Each row was made from one path, in order. Every step used is in the known rows, and no mark comes twice. Write each row's path.
(in the rows, 128 means zero)
Known rows
r > w > c > q > s: [113 119 141  90 137 112 110 150  71 148 160 152 114 118 120 162 160 110
 117 118 120 111 112 121 112]
e > m > q > r > w > c: [ 84 132  93  86 101 158 100 106 201 133  51 112 162 127 175 136 168  79
 129 184 123 128 122 123 140]
m > q > r > w > s > n: [ 26  96 170  85 122 140 136 119 206 114 131 135 132 106 196 146 133 123
 109  86 100 109 129 110 124]
w > c: [143 104 147 132 120 116 119 107 106 147 166 113 153 104 105 102 138 116
 177 161 126 135 130  97 141]
r > w > s: [ 82  85 153 119 141 104 107 152 125 140 208 148 138 121 143 104 148 126
 155 153  91 134 141  99  91]
q > s: [176 114 130 137 129 112 131 122  48 109 192 143 146 182 113 145 118 145
 168 145 118 120 130 144 143]
s > e > m > q > r: [153 164  80 142 125 172 137  95 167 130  25 100 132 130 138 115  86 102
 124 182 128 125 127 162 172]
e > r > w > s: [ 97  99 134 127 134  88  92 138 141 101 187 117 180 130 150 109 169 146
 131 180  81 157 134  89  61]
e > r > w > c: [118  80 127 119 117 107  88 107 152 103 138 105 166 114 132 116 169 126
 145 183  99 159 127  92  85]
q > r > w: [121  36 138 115 107 139 117 123 167  93 151 153 162 156 151 136 141 143
 164 131  87 150 122 147 104]
c > q > s > x: [165 174 187 105 122  90 182 146  87 131 157 151 122 182 110 177 125 156
  99  94 119  87 106 130 149]
n > c > q: [141 159 131 171 146 150 112 138 106 181 139 133 114  86 101 119 132 151
 114  62 161 114 121 153 123]
m > q > s: [146 159 122 129 146 140 108 106  66 147 139 132 130 147 134 167 105 137
 125 122 126  88 126 164 168]
w > s: [127 123 149 137 141 102 127 142  91 145 211 123 164 116 124  98 136 136
 164 161 111 129 136  95 117]
q > s > n: [137  98 172 129 110 100 171  97  89  95 190 131 120 176 120 153  87 144
 152  92 125 113 142 126 166]
s > n > c: [108 103 158 167 118 144 147  95 149 117 165 121  98 110 116 104  99 139
 146  57 169 118 147 124 155]
w > s > n > c > x: [ 97 156 152 151 106  93 155 156 141 161 202 152 104 134 143  77 157 145
 129  78 193  99 165  82 129]
q > r > w > c: [110  44 138  86 101 138 109 118 160  89 140 141 166 128 144 125 174 110
 176 158 109 155 113 105 107]
n > s > e > m > q > r > w: [ 93 147  55 102 158 186 109 106 132  95  38 126 100 152 141 132 111  88
 117 161 120 113 139 149 145]
e > c: [188 137 124 165 113 133 113 132 127 137 144 127 168 132 119 136  98 161
 172 145 146 179 132 139 138]
e > s > n > c > q > r > w: [ 86 141 126 165 128  92 147 151 189  93 128 156 124 138 129 164 151 154
  87  34 138 154 101 159 104]
m > q: [123 135 145 148 137 149 103  97 129 184 119 123 135 105 138 129  96 142
 123 111 110  99 138 165 167]

Write each row's path
[150 125 147 107 116 128 135 134 123 141 113 117 181  95 120 141 164 124
 135 123 125 145  94 120 124]	w > c > q > r
[117 171  92 108 116 157 104 183 184 153  71 167 118 122 188 132 142 133
 108 164 158 145 135 126 118]	m > q > r > w > s > e > c > x
[124 148 180 101 118  91 170 124  83 143 151 120 110 114 106 166 120 115
 112  74 140 104 117 103 163]	w > c > q > s > n
[ 66  82 159 121 112 157 141 131 206 109 118 149  99 109 150 150 142 140
  97   7 150 126 114 143 113]	s > n > c > q > r > w
[186 112 118 173 142 120 124 100 108 100 117  86 139 125  98  93  98 144
 140 176 101 159 135 127 117]	s > e > r
[155  88  99 133 147 120 109 117  74  50 137 123 113 171 114 137 118 133
 130 178 100 142 128 134  99]	q > s > e > r > w
[118  75 153 109 119 131 124 144 169 146 123 156 154 124 148 160 147 146
 116  86  85 142 108 165  93]	c > q > r > w
[195 159  78 147 131 121 153 118  61 105 122 115 111 180  93 118  85 100
 159 204 138 125 143 138 161]	q > s > e > m
[106 144 171 158 131 135 149 121 154 164 136 122  88  82 108 126 105 144
  96   9 167 108 131 138 146]	s > n > c > q
[160 138 114 168 108 123 117 143 121 177 165 157 121 156 124  91 155 162
 143 107 183 109 156 148 132]	n > c > x
[ 83 159 154 129 130 131 160 150 143 109 157 126 139  85 138 126 161 134
 105  42 176 121 107  91 111]	w > s > n > c > q > r
[107 121  90 116 123 176 117 108 198 123  26 121 110 133 159 126  98  93
 113 169 106 125 132 167 149]	s > e > m > q > r > w
[181 220  64 163 158 152 140 145  52 128  94 114  75 132  80 121 112  99
 104 132 195 105 121 148 145]	n > c > q > s > e > m
[127  99  91 135 172 134 100 108  79  59 131 114 106 141  99 111 118 133
 134 153  92 149 146 120  91]	n > s > e > r > w
[136 140 183 128 126  92 177 129  85 147 163 136 109 142 110 180  87 147
 101  44 120 102 127 142 161]	c > q > s > n
[194 178 129 170 146 145 128 151 115 180  84 121 104  80  90 135  64 151
 117 117 144 166 121 152 145]	s > e > c > q
[123 118 128 124 146 119 107 130 145 142  80  93 107  65 103 115 140 115
  93 149  98 151 112 106  87]	s > e > r > w > c > q
[128 146 194 109 118  81 171 144 136 120 199 134 148 151 128 102 143 141
 147 159 114 109 129  64 128]	w > s > x
[153 202  81 132 130 130 121 107  86 147  99 118 149 177 138 158 107 115
 118 168 138  95 137 163 177]	e > m > q > s
[186 193  99 143 144 115 157 143  58 150  95 121  98 152  88 140  87 106
 107 158 134 112 128 153 154]	c > q > s > e > m
[193 183  77 134 157 168 129 158  64  97  74 131 129 116  93 157 104 154
 133 111 159 169 107 144 125]	n > s > e > c > q > r
[ 44  76 145 110 119 150 135 139 182  54 188 146 127 116 166 112 169 117
 147  78 156 130 130  81  93]	q > r > w > s > n > c
[ 92 110 123  81  85 139 102 133 196 175  88 163 145 137 188 138 186 121
 114 138 133 107 132 141 128]	m > q > r > w > c > x
[129  80 116 125 138 125 100 106 141  93 109  90 117  98 109  91 137 108
 139 197 101 163 129  92  95]	s > e > r > w > c
[105 146 106 105 138 118 146 173 158 142  92 133 127 113 141 112 145  89
 105 174 105 142 116 111  92]	c > q > r > w > s > e > m
[143 179  95 155 142 152 127  97 146 180  44  88  96 114 118 103  63  99
 116 172 124 106 150 159 185]	s > e > m > q
[141  98 112 123 101  97 112 131 157 143 103 123 113 138 128  83 165 122
 120 193 118 148 150 101  98]	s > e > r > w > c > x
